Every row comes from one small tree of marks. Brackets hold a mark, then the marks that hang from it, in the order of their numbers. Every link used is in the known rows. Which tree was each row made from?
Known rows:
[q_412 [q_457 q_181] [q_991 [q_502 q_462] q_754]]: [ 43.2   0.2  -4.1  -2.9  17.8  42.0  33.7  16.9  15.6   5.3  21.3  56.2
  16.1  -3.8 -18.3 -38.8  -5.5  22.1 -11.0  -7.4]
[q_906 [q_181 [q_457 [q_412 q_991]]] [q_462 q_502]]: [-10.6   2.4 -35.5 -14.4   6.5 -54.1 -16.6  18.6 -24.6 -18.1  23.7 -51.4
  14.7  -4.5   5.6  13.6  -9.4  33.6   7.1  21.6]
[q_462 [q_502 [q_906 [q_181 [q_457 [q_412 q_991]]]]]]: [ 12.3  24.6 -16.0  16.9 -23.8 -74.4 -26.2  39.5  -2.9 -35.9  14.2 -28.3
   5.2 -19.5  39.8   1.4   9.0   6.8  34.2  -3.5]
[q_181 [q_457 [q_412 [q_991 q_754]]]]: [ 24.4  12.6 -15.1  11.7   6.7   5.1 -14.1 -31.2  -1.2   5.7  35.8  -4.2
  -7.0   3.8 -22.9 -23.6  41.3  26.1  -1.7  21.0]
[q_457 q_181 q_412]: [-16.5 -29.3 -18.2   1.5  21.0  -6.5 -15.7 -46.7   4.4  33.1  24.5 -19.6
  16.2  20.6  13.2  45.4  -4.6  -7.1 -34.6 -10.1]
[q_502 q_462 [q_906 [q_181 [q_457 [q_412 q_991]]]]]: [ 36.9  15.5 -13.2  23.9 -42.3  -8.8 -16.3  43.5  -1.6 -24.7  13.0  -9.1
 -22.0   8.6  53.1  48.2   0.3  16.3  84.0  -0.6]
[q_462 [q_502 [q_906 q_181]]]: [-51.0  13.3  12.8  49.0 -18.4 -45.2  -3.6  14.4  -1.4 -18.0 -42.5 -15.7
  -1.9  -2.8  32.6   8.4 -21.4 -44.4 -11.6 -20.5]
[q_412 q_457 [q_991 q_754]]: [  4.5 -12.5   8.6  38.7  22.1  43.5   2.7 -48.1  15.8 -15.3   0.9  14.4
  -7.7  19.1 -22.4 -46.6  43.9  21.9 -17.3   1.9]
[q_412 [q_457 q_181] [q_991 q_502 q_754]]: [ 30.7 -18.0   0.7 -33.0  37.6   9.0  19.4   6.3  11.9   3.1  39.9  43.5
  28.8 -12.5 -36.2 -52.1  14.8  16.7 -44.9  -4.5]
[q_412 [q_457 q_181] [q_991 q_754]]: [ 12.9 -30.0   2.4  -1.9  28.5  24.2   2.7 -18.8  -5.4  14.5  42.1  28.3
  18.5  28.1 -14.4 -24.5  32.9  10.1 -40.2   9.3]
[q_462 [q_502 [q_906 [q_181 [q_457 [q_412 [q_991 q_754]]]]]]]: [ 22.4  26.3  -6.4  17.5 -34.4 -70.9 -18.6  45.8  -6.0 -20.4  28.8 -11.9
  -0.4 -17.4  -1.6 -33.7  11.0  -7.9  32.0   4.4]
[q_412 q_457]: [-31.8 -15.0  21.4  45.5  20.3  49.9 -10.3 -63.6  25.6 -10.9 -38.0  -5.8
  18.0  35.1  24.1  17.9   3.2  14.1 -22.0  -0.2]
[q_427 q_754]: [-59.3 -48.9  17.0  38.8   6.5  26.2  -6.2 -57.7  -6.6  22.2 -61.1   3.1
   4.5  29.8  -6.0   4.0  30.8 -57.3 -27.9   9.0]
[q_457 q_181 [q_412 [q_991 [q_502 q_906] q_754]]]: [ 56.0  -8.8  -8.4 -30.0  15.8 -37.3  12.8  25.4  14.2  -2.0  36.0  26.9
  -4.8 -45.1 -33.2 -28.1  30.4   1.5  10.2 -27.4]
[q_457 q_412]: [-24.9 -12.1  -9.6  38.8  15.5  14.0 -18.1 -72.1  23.7   0.6 -19.3 -33.9
  -9.8  10.2   4.7  27.4   7.2   7.9 -12.9 -14.9]
[q_906 q_181]: [-58.8 -17.2  -3.0  19.7  -2.7  -2.0  -8.4 -19.8  -7.6   5.3   3.2 -18.8
 -12.1  28.9  10.2  20.5 -16.3 -31.2 -41.7  -5.9]
[q_412 [q_457 q_181]]: [-23.4 -31.8  15.6   2.3  26.8  29.4 -11.4 -35.3   8.2  17.0   2.9   5.9
  41.0  47.4  30.9  37.1  -8.2  -1.8 -48.7   3.8]
[q_991 q_412 [q_502 q_462] q_754]: [ 15.7  61.0  -7.8  28.1 -19.6  64.3  32.6 -53.3  16.7  40.0 -50.9  26.8
 -44.0 -30.4 -27.5 -50.4  -3.2 -11.9  -5.7 -18.6]

Which tree is each row?
[-32.3 -18.5  33.4 -25.1 -16.3  -4.3 -12.6  44.3 -36.5  -1.3 -20.1 -17.3
   6.6  32.8  34.5  74.7 -23.5 -20.6  28.3  35.3]	[q_502 [q_906 [q_181 q_457] q_462]]
[ 23.2  68.8   8.5 -10.7 -59.7  15.0   3.9  36.3   1.7  11.5 -40.9  18.6
 -18.7 -17.3  48.6  13.9 -31.0 -24.0  51.4  -5.9]	[q_991 q_412 [q_502 q_462 [q_906 [q_181 q_457]]]]
[ 26.9  26.4 -24.6 -19.3  24.9 -12.0  -2.6 -10.8  16.7 -24.4  12.4  -7.4
   8.2 -39.9  -2.2 -17.0  22.1  48.7  -4.7  -2.5]	[q_181 [q_457 [q_412 [q_991 q_502]]]]
[ 27.7   8.3   9.5 -39.9   8.1  29.2   4.8 -37.3  20.2  47.2   7.7  31.7
  20.7  -7.1 -25.0 -48.7  -3.5 -11.0 -39.7  -7.3]	[q_991 [q_412 [q_457 q_181]] q_502 q_754]
[ 29.9 -34.8  16.9 -54.0  41.8   3.9  21.2  39.1  -0.9 -25.6 -13.2  22.8
  31.2 -17.2  10.8  23.0  12.6  37.7  21.7  -3.8]	[q_412 [q_457 q_181] [q_991 [q_502 [q_906 q_462]]]]
[ 26.8 -17.8 -16.5 -66.8   6.0 -30.4   1.5  49.6 -12.5  -6.8  58.0 -13.9
   0.7 -25.3 -56.8 -21.7 -12.1  25.7  19.2  23.2]	[q_906 [q_181 [q_457 [q_412 [q_991 q_502 q_754]]]] q_462]
[ 12.7   5.4   8.7 -10.4  -5.1 -30.2  20.2  50.9   0.6 -28.1  14.3  27.4
 -34.1 -38.4 -37.8 -52.9  18.2 -25.4   6.6 -24.6]	[q_412 [q_991 [q_502 [q_906 q_181]] q_754]]
[  9.1  10.2   9.2  29.7 -55.6   1.5 -24.6  37.6   9.2  -5.1  -5.9 -15.4
  -4.7  27.6  59.7  74.5 -40.9 -11.5  76.7   4.0]	[q_502 q_462 [q_906 [q_181 [q_457 q_412]]]]
[-59.9   8.4   5.5 -10.3  -0.4 -25.8  -7.4  20.3 -38.3   7.4 -16.5 -32.0
  31.2  18.0  18.1  30.9 -45.4 -10.6 -33.7  38.1]	[q_906 [q_181 q_457] [q_462 q_502]]
[  2.7  43.8  -2.3   1.5   0.9  31.9  17.4 -62.6  14.3  32.7 -32.7  15.5
 -31.4 -34.7 -44.5 -65.9  19.1 -18.3 -38.0 -17.6]	[q_991 q_412 q_502 q_754]
[ 13.0  -2.2   7.6  -8.4  -3.5  44.4 -12.2 -62.4   4.1  59.8   8.3  17.7
  10.1  35.2  -5.8 -21.6  15.1 -20.1 -33.9   5.1]	[q_991 [q_412 [q_457 q_181]] q_754]
[-47.2 -37.7  23.3  -2.1  -6.1  -1.5  -2.0  17.8 -23.9  -7.2 -33.2 -23.2
 -17.9  23.4  17.0  62.2 -14.6 -27.5  23.5   3.3]	[q_502 [q_906 q_181 q_462]]
[-75.1  -9.3  -6.3  15.7  10.3 -23.7   4.3  -4.2 -24.0   0.4 -27.5 -38.3
   4.9  10.9  -0.8  19.6 -37.2 -13.1 -39.5   5.7]	[q_906 q_181 [q_462 q_502]]
[ 37.4  10.7 -24.0  16.6 -23.2 -21.8  12.2  42.1  30.4 -44.0   0.1  -2.0
 -37.0 -42.9  13.2   9.1  -8.0  16.8  74.8 -46.4]	[q_457 [q_412 [q_991 [q_502 q_462 [q_906 q_181]]]]]
[-51.8 -22.4  13.7 -29.5   1.7   7.3 -11.7  15.2 -40.4  14.6   1.4 -25.2
  15.0  43.0  15.0  56.8 -33.1  -8.3 -16.4  42.8]	[q_906 [q_181 q_457] q_462]
[ 14.8   1.0  16.8 -15.5  25.7   8.9  40.1  19.0  -9.3 -21.5 -36.2  23.5
 -27.2 -47.6 -47.7 -32.8  35.1  11.6  20.7  -1.9]	[q_412 [q_991 [q_502 [q_906 q_462]] q_754]]
[ 47.9  24.5 -25.4 -10.9 -25.4  -5.9   7.2  48.4  10.3  -6.4  53.0  11.5
 -10.4 -21.8 -27.1 -29.3 -24.4  15.8  31.1   3.4]	[q_906 [q_181 [q_457 [q_412 [q_991 [q_502 q_462] q_754]]]]]
